Each row comes from the steps of one path. Every step used is in the known rows, and no mark comes twice. Write the path behind each row, first mark first.
Known rows:
V, T, Y: 87,-30,81,106,-71,111,23,2,24,-167,-338,85,44,169,-65,-15,-41,-176,241,99,-19,190,230,137,184
W, Q, P, D: -62,-20,109,122,-146,380,273,-313,-34,86,34,134,-80,30,596,12,78,-227,-94,14,260,-172,36,61,156
V, T, Q: 91,-105,65,132,-45,84,-127,34,42,-82,-360,128,77,120,104,21,4,-56,133,148,-9,104,346,161,-3
T, Y: 113,-82,50,80,-264,92,-71,1,-27,-88,-282,229,12,114,-92,-33,16,-371,223,134,-43,284,113,-28,214
T, Q, P, D: -88,-79,142,185,-249,326,93,-293,49,198,-115,164,-71,45,595,57,-5,-198,-4,115,196,-49,179,-11,140
H, Q, W: -148,-161,26,100,103,69,-165,12,335,64,22,22,-4,162,67,-255,211,-266,-140,-15,106,-14,-44,28,-132
D, P, Q, W: -111,155,142,137,-133,114,-26,-180,311,283,-4,35,75,34,185,-283,134,-213,-35,-50,149,-150,-117,49,-134
M, Y, T, Q, W: -101,-239,-80,125,-149,-82,-392,135,296,41,-44,65,113,-11,154,14,225,-152,3,13,86,-86,64,96,-246
D, P, Q, W, Y, T, V: -13,-21,32,198,-45,112,-66,-8,-59,-57,-51,-78,371,132,12,-90,155,-166,-63,-5,89,-67,-54,16,77
Y, T, V: -128,-139,-128,198,-122,219,-105,-10,-105,-91,-86,-12,256,233,-49,-102,103,-302,-58,39,-36,173,126,31,150
V, T: -98,104,-90,98,128,188,200,-139,41,-150,-185,0,-15,297,177,-168,87,-72,24,-55,38,102,200,295,104
Q, W, Y, M, T: 39,38,-214,31,128,-91,-165,90,-88,-124,-106,4,-76,93,19,159,321,-38,34,-45,73,-4,-146,348,-207
H, Q: -58,-182,66,99,196,127,-54,-80,-34,-90,-117,190,-128,415,55,-137,118,-263,-85,75,2,212,47,-46,4
M, Y, T, V: -103,-200,-175,204,-96,159,-191,-18,-104,-218,-51,-10,218,252,-83,22,136,-223,42,20,-110,95,136,112,53
Q, P: -259,60,-16,149,-126,163,66,-258,60,279,-157,76,-94,178,323,-149,75,-244,-38,-9,132,50,-18,90,46
Y, M: -173,74,-270,61,-179,82,-121,65,-127,195,-169,110,-71,181,189,-135,261,-316,-199,-14,91,399,-120,135,-97
M, T, Q, P: -97,-91,117,185,-85,48,-175,-144,49,212,-311,96,-70,82,187,139,-11,-82,135,131,60,-73,152,155,-122
Q, H: 52,-180,-97,-4,-251,340,-29,-161,-34,46,-64,74,-146,113,239,-172,184,-410,-117,44,272,235,-84,-12,56
Q, W, Y, M: -46,104,-266,7,-70,-60,-135,196,-37,85,-57,6,64,1,238,-117,412,-170,-224,-94,238,175,-325,162,-121
V, T, Y, M: -73,38,-115,97,-135,58,-142,158,-87,104,-331,31,5,150,45,-1,118,-190,-31,58,73,366,20,191,-75
P, Q: -80,150,69,85,-101,342,51,-233,-77,48,10,187,-42,106,232,-116,13,-66,113,7,100,96,16,28,8

Write each row's path:
18,35,-201,21,-98,-92,-231,254,-35,96,-126,32,100,-48,215,-50,377,-138,-185,-32,225,157,-260,137,-162
T, Q, W, Y, M
-116,55,-74,78,43,-138,11,8,-72,-20,54,66,136,175,406,2,337,-60,-157,-141,287,-88,-254,42,-62
D, P, Q, W, Y, T
68,141,-56,67,124,-96,-116,2,-98,-9,-146,11,-47,114,55,167,263,5,47,-29,90,-87,-186,316,-257
D, P, Q, W, Y, M, T
-11,274,228,145,-142,190,158,-345,-67,220,-152,209,-14,231,222,-172,6,-181,57,27,71,12,-51,-19,-1
D, P, Q
108,35,43,197,11,126,-170,1,-44,-33,-176,-139,251,72,-235,15,113,-113,71,66,-40,-93,-11,217,-77
D, P, Q, W, Y, M, T, V
-51,-5,-140,79,-270,33,-207,159,-123,158,-290,132,-19,112,26,-17,156,-327,-41,84,59,430,-66,72,-51
T, Y, M
89,-7,162,63,-248,367,43,-308,-55,225,-105,76,-106,119,295,-150,75,-290,-81,65,320,74,-139,-64,-52
D, P, Q, H
-15,-103,-127,154,-41,141,-59,42,-170,-214,-52,-32,316,174,-9,-53,183,-213,-47,1,34,101,15,35,192
W, Y, T, V
-19,-152,-38,111,-112,-46,-394,151,290,117,-151,18,65,-82,13,17,190,-155,27,69,68,-64,63,188,-280
Y, M, T, Q, W
124,-161,-19,110,-100,-40,-367,127,-90,-16,-359,187,-25,68,-25,251,86,-101,152,194,-52,136,206,183,-204
Y, M, T, Q
-51,14,-213,71,46,8,-154,0,-147,-48,-182,78,-166,216,-11,150,214,-136,50,12,-31,152,-3,331,-191
Y, M, T
-158,-35,131,201,-59,115,-65,-138,111,248,-333,23,4,114,301,10,-43,-42,51,99,121,-44,200,164,-62
V, T, Q, P
149,-337,-25,18,-221,153,-234,44,-116,-12,-142,94,-2,20,319,92,198,-220,-99,118,351,143,-46,-62,-64
W, Y, T, Q, H
209,-22,-49,3,-21,-89,-100,136,103,-178,-43,88,181,-109,168,-83,330,-92,23,-27,201,-98,-163,63,54
T, Q, W, Y
192,5,-34,16,67,-84,-48,143,125,-216,-72,15,197,-83,180,-74,300,1,37,-46,214,-147,-104,141,37
V, T, Q, W, Y
35,82,-139,40,146,-28,-163,55,-102,-93,-65,-4,-65,55,51,190,265,56,75,-40,104,-53,-147,341,-253
P, Q, W, Y, M, T
-48,-78,-46,172,-29,185,-119,43,-56,-137,35,-92,357,71,15,-67,153,-105,-37,-16,99,-31,-22,40,79
P, Q, W, Y, T, V
-234,-156,-295,95,-31,-68,-150,-43,-141,-201,29,174,-73,357,275,154,288,-135,0,-100,13,107,-1,157,-115
M, Y, T
43,-31,-139,42,248,-100,-202,105,-88,-140,-107,-1,-93,163,-8,186,306,-3,7,-19,73,-12,-139,313,-253
H, Q, W, Y, M, T
241,-34,-37,8,51,-126,-126,140,88,-236,-49,65,147,-104,107,21,322,-31,92,-20,167,-172,-138,140,-1
M, T, Q, W, Y
82,-60,-103,156,16,131,-218,87,-32,-150,-134,-145,228,50,-266,11,169,-156,60,51,-57,-4,24,248,-27
Q, W, Y, M, T, V
-8,-50,102,156,-136,212,31,-187,-44,133,-135,103,-68,3,572,211,78,-55,6,95,234,-117,77,96,32
W, Y, M, T, Q, P, D
-97,19,68,95,-43,178,127,-166,-49,143,-73,78,-29,47,285,-72,113,-210,-88,-24,201,-154,-102,140,-13
W, Q, P
-161,-97,63,171,-101,-29,-146,-49,-26,218,-227,93,44,86,398,119,92,-61,-23,65,210,-39,18,41,-73
W, Y, T, Q, P
-263,-88,132,177,113,139,-16,-222,56,239,-161,65,-140,318,261,-103,41,-187,-96,47,132,31,-13,17,-59
H, Q, P
93,-393,-57,46,-262,166,-323,2,-68,-15,-145,104,-75,73,268,146,167,-224,-37,130,259,145,34,-13,-159
M, Y, T, Q, H
